Each row was made from one small tree. Brackets hold a mark, then the marks that hang from it, in alphabetical order. Every link used is in the known rows. Write each row's tree.
In the rows, zero is written as 128.
Known rows:
(Y (A (J (E U) V))): [143 139  89 106 147 140 123 121 151 132 123 123 113  89 115 152 148 129
 131 131 180 133 128 133 146 135 150 140 115 147  98 156]
(U (E J)): [154  81 113 124 149 118 130  93 112 118 116 128 150 143 135 107 142 139
 118 133 155 147 115 152 121 133 112 143 123 135 124 122]
(A (J E (V X))): [141 147 125 110 141 147 125 133 158 147 111 124 114 121 107 132 141 118
 144 133 184 122 120 133 114 137 162 157 122 152 114 145]
(K (X (V U))): [108 116 111 114 130 108 118  88 128 126 116 120 134 114 132 135 134 124
 133 108 165 158 126 154 110 140 139 120 116 144 125 133]
(Z U): [126 121 117 111 145 113 133 117 143 132 134 109 141 115 136 120 128 127
 112 133 148 107 126 135 138 130 157 119 131 139 120 135]
(Z (U V) (W A)): [104 156 117 119 107 119 144 118 128 143  95 184 141  92 129 108 159 122
 117 146 142 120 112 127 110 128 165 142 145 126 111 139]
(X V): [127 116 114 114 130 121 124  95 139 129 132 125 129 107 144 135 140 124
 124 122 151 118 124 143 109 141 113 120 124 134 118 140]
(Y (A (J V))): [150 125 104 106 154 137 124 134 167 126 117  85 113 111 129 141 140 129
 125 118 172 135 126 133 139 140 147 125 121 155 105 141]
(J A): [139 103 138 123 139 120 125 141 116 155 116 166 132 105 135 141 134 127
 118 120 142 135 116 139 119 138 114 129 132 134 109 134]
(Z (U V) (W (A J))): [102 145 112 120 118 130 145 120 130 143  92 150 132 100 129 114 164 128
 126 153 152 122 114 132 113 131 172 143 140 132 102 135]
(J A (E (U Z)) V): [136 152 109 123 119 135 123 140 110 168 119 217 136  59 103 140 143 126
 134 132 164 127 111 126 108 133 128 164 124 130 117 175]
(Y (A (J (V X)))): [142 127 114 104 142 137 120 138 177 143 109 108 111 124 117 143 132 121
 127 118 174 146 124 135 130 141 164 126 124 159 104 137]
(E U): [135 110 128 131 126 122 133  94 112 145 139 151 135 101 136 131 130 124
 111 134 145 135 130 153 117 129 138 124 123 129 107 140]
(A (J E V)): [151 147 116 111 154 147 128 129 147 128 121 104 116 113 118 130 151 126
 141 135 180 112 123 130 126 137 144 154 116 148 117 150]
(W A Z): [119 125 139 127 132 112 137 119 118 126 114 130 130 108 140 121 171 129
 126 137 142 113 118 157 106 142 143 135 134 132 121 133]
(Y (A J)): [141 101 111 110 154 128 124 127 157 126 120  95 120 123 133 149 131 130
 121 118 160 144 124 139 143 142 134 115 122 147 101 131]
(X K (V (U (E J)))): [116  97  98 122 121 117 119  80 105  98 114 168 165 110 135 126 159 148
 127 125 168 127 142 152 141 140 104 137 120 143 119 118]
(Y (A (J E))): [139 112 100 104 159 130 121 130 155 125 119 114 121 112 121 153 141 130
 131 120 172 134 119 132 150 141 129 132 119 143 104 140]
(K (X (V (U Z)))): [101 114 111 118 115 108 117  91 124 131 117 131 143 105 125 132 125 126
 136 106 165 164 117 151  94 143 133 122 117 139 135 141]
(X (V (U E (Z W)))): [124 113 125 122  86 119 122  76 105 120 104 212 161 105 122 120 144 134
 138 107 145 151 126 148  95 143 112 132 131 134 126 148]
(X K (V (U E Z))): [117 107 113 125  94 115 120  82  97 111 117 185 171  87 129 124 145 142
 130 116 157 126 138 147 120 144 102 128 129 139 128 139]
(E J): [130  98 118 124 152 121 128 116 129 123 125 119 140 142 135 123 132 133
 118 129 161 134 115 140 123 133 122 142 115 133 122 120]
(Z (U (V X)) W): [106 146 122 113 104 120 133 108 131 159 101 192 143 121 113 117 131 111
 115 143 148 137 114 130 116 129 178 141 143 135 109 136]
(U E Z): [154  92 131 128 119 117 130  96 104 133 118 157 160 117 129 105 127 131
 121 122 142 146 111 146  97 138 108 131 135 130 136 146]
(K X): [131 118 120 121 155 111 128 105 126 136 121  90 133 145 132 125 124 119
 121 124 157 143 112 151 111 136 141 126 122 139 128 130]
(V (U E Z)): [138  87 148 128 102 115 127  96 100 124 109 198 164  93 122 106 126 137
 127 104 148 177 126 148 107 137 123 128 129 137 132 140]
(U E (V X) Z): [133  89 134 123  90 117 130  91 101 162  98 209 155  91 113 101 116 119
 119 133 151 192 102 145  79 137 130 145 141 128 127 144]
(K (X V)): [118 123  97 114 145 111 120  89 135 132 124  87 127 132 138 137 134 119
 127 121 161 135 115 154 101 141 128 121 121 139 127 137]

Write each row's tree:
[130 128 143 123 106 131 121 153 123 153 104 211 139  69 114 126 132 131
 133 102 158 160 123 126 107 139 135 141 127 144 124 154] | (J A (V (U Z)))
[ 96 131 132 128  77 121 126 106 126 132 102 216 146  82 123 128 152 128
 140 105 148 140 121 138  84 143 123 131 130 130 122 147] | (X (V (U (Z (W A)))))
[139 152 129 110 131 136 119 158 143 171 101 209 119  96 100 139 141 113
 136 122 170 130 109 125 115 136 142 166 133 146 115 152] | (J A E (V X))
[128 134 116 128 119 139 130 106 105 143 121 163 142 118 110 141 140 129
 142 140 162 122 116 142 110 136 137 152 123 128 107 154] | (A (J (E (U (Z W)))))
[122 116 106 125 120 136 132 101 103 150 124 157 133  73 115 137 134 130
 135 149 171 156 115 139 108 134 134 153 117 125 105 157] | (A (J (E (U V Z))))
[129 102 125 129  89 117 129  92  88 153  98 207 168  94 113 104 121 123
 116 141 155 165 111 143  97 138 124 148 144 131 126 137] | (U E (V (X K)) Z)
[106 122 117 120 111 119 120  97 120 111 125 169 149  90 136 139 148 134
 126 117 161 113 146 143 139 142 117 121 121 142 114 129] | (X K (V U))
[124 123 104 134 123 132 124 133 105 160 121 175 144  88 115 133 135 137
 125 136 165 147 108 134 103 132 129 159 117 131 117 151] | (E (J A V) (U Z))
[123 114 106 114 118 111 133  95 115 144 107 164 157 100 123 105 134 126
 108 155 157 135 124 143 137 128 162 136 145 140 115 128] | (Z (U E (V (X K))))
[127 117 123 121 138 132 121 147 128 136 103 181 134 100 121 132 146 139
 129 115 171 161 122 131 130 135 135 154 114 145 118 129] | (E (J A (V U)))
[124 125 105 123 130 116 140 108 120 123  94 155 157 143 129 100 173 139
 121 143 146 106 110 141 118 128 151 148 141 133 119 127] | (Z (U (E J)) (W A))
[109 101 165 126  87 117 121 123 130 153 110 221 150 104 106 119 103 119
 129  98 157 177 124 139  98 140 154 127 128 141 124 134] | (V (U Z) X)
[105 118 129 128  90 121 126 115 109 159 110 198 156  91 112 119 111 116
 117 138 160 152 111 130 100 140 133 144 137 128 123 136] | (U (V (X K)) Z)
[126 146 132 126 128 139 138 128 129 135  95 165 128 131 122 129 170 126
 141 132 155 106 112 137 105 138 136 153 132 132 108 137] | (Z (W (A (J E))))
[137 121 111 120 153 133 123 148 132 142 111 143 130 117 126 129 146 134
 124 128 167 135 111 129 123 135 125 158 119 141 119 132] | (E (J A V))
[128 146 144 111 113 134 116 158 137 165  93 252 126  79  92 138 140 119
 142 106 174 159 121 126 122 136 154 163 128 152 113 150] | (J A E (V U X))
[144  82 115 129 131 117 128 100 100 124 116 143 165 132 126 104 130 140
 123 128 155 153 105 145 102 137 105 147 126 129 138 135] | (U (E J) Z)
[153  75 113 126 152 119 126 116 101 136 105 157 148 131 133 122 145 143
 120 131 151 153 109 150 123 135 103 147 129 135 117 123] | (U (E (J A)))
[133 164 121 115 129 137 117 159 131 162 102 205 132  99 100 142 146 119
 134 131 175 100 117 122 130 138 138 169 135 149 115 145] | (J A E (V (X K)))
[115 121 132 123 111 122 130 110 119 153 110 183 141 100 123 121 123 114
 111 143 159 146 122 137 119 135 142 142 135 134 112 124] | (U (V (X K)))
[107 124 115 117 150 117 139 127 131 122 117  69 126 113 140 127 177 142
 134 153 153  94 123 155 129 140 180 128 134 143 112 131] | (W (A J) (Z U))
[148 121 150 117 108 129 124 107 137 141  99 203 137 107 112 103 134 122
 128 110 165 169 134 147 110 133 167 139 129 158 124 137] | (J (V (U E) X))
[138 155 136 112 127 134 124 124 141 121 116 196 130  78 109 121 147 126
 136 113 176 137 135 126 132 132 145 156 115 146 127 155] | (J E (V U))
[138 138 128 111 140 145 125 128 143 120 113 144 121  95 114 129 150 133
 147 122 184 137 135 132 133 136 154 153 112 152 114 147] | (A (J E (V U)))
[135 150 134 113 127 134 120 151 128 144 103 227 128  65 105 137 149 130
 139 109 170 146 124 122 134 135 134 160 121 145 117 156] | (J A E (V U))
[128 135 141 132 124 137 140 126 129 137  97 143 130 138 133 125 164 126
 134 131 145 112 117 144  97 138 144 138 134 135 105 129] | (Z (W (A J)))
[149 153 118 112 145 136 123 152 134 151 110 183 123  86 113 136 150 124
 134 124 166 117 113 121 126 135 121 163 127 140 119 159] | (J A E V)
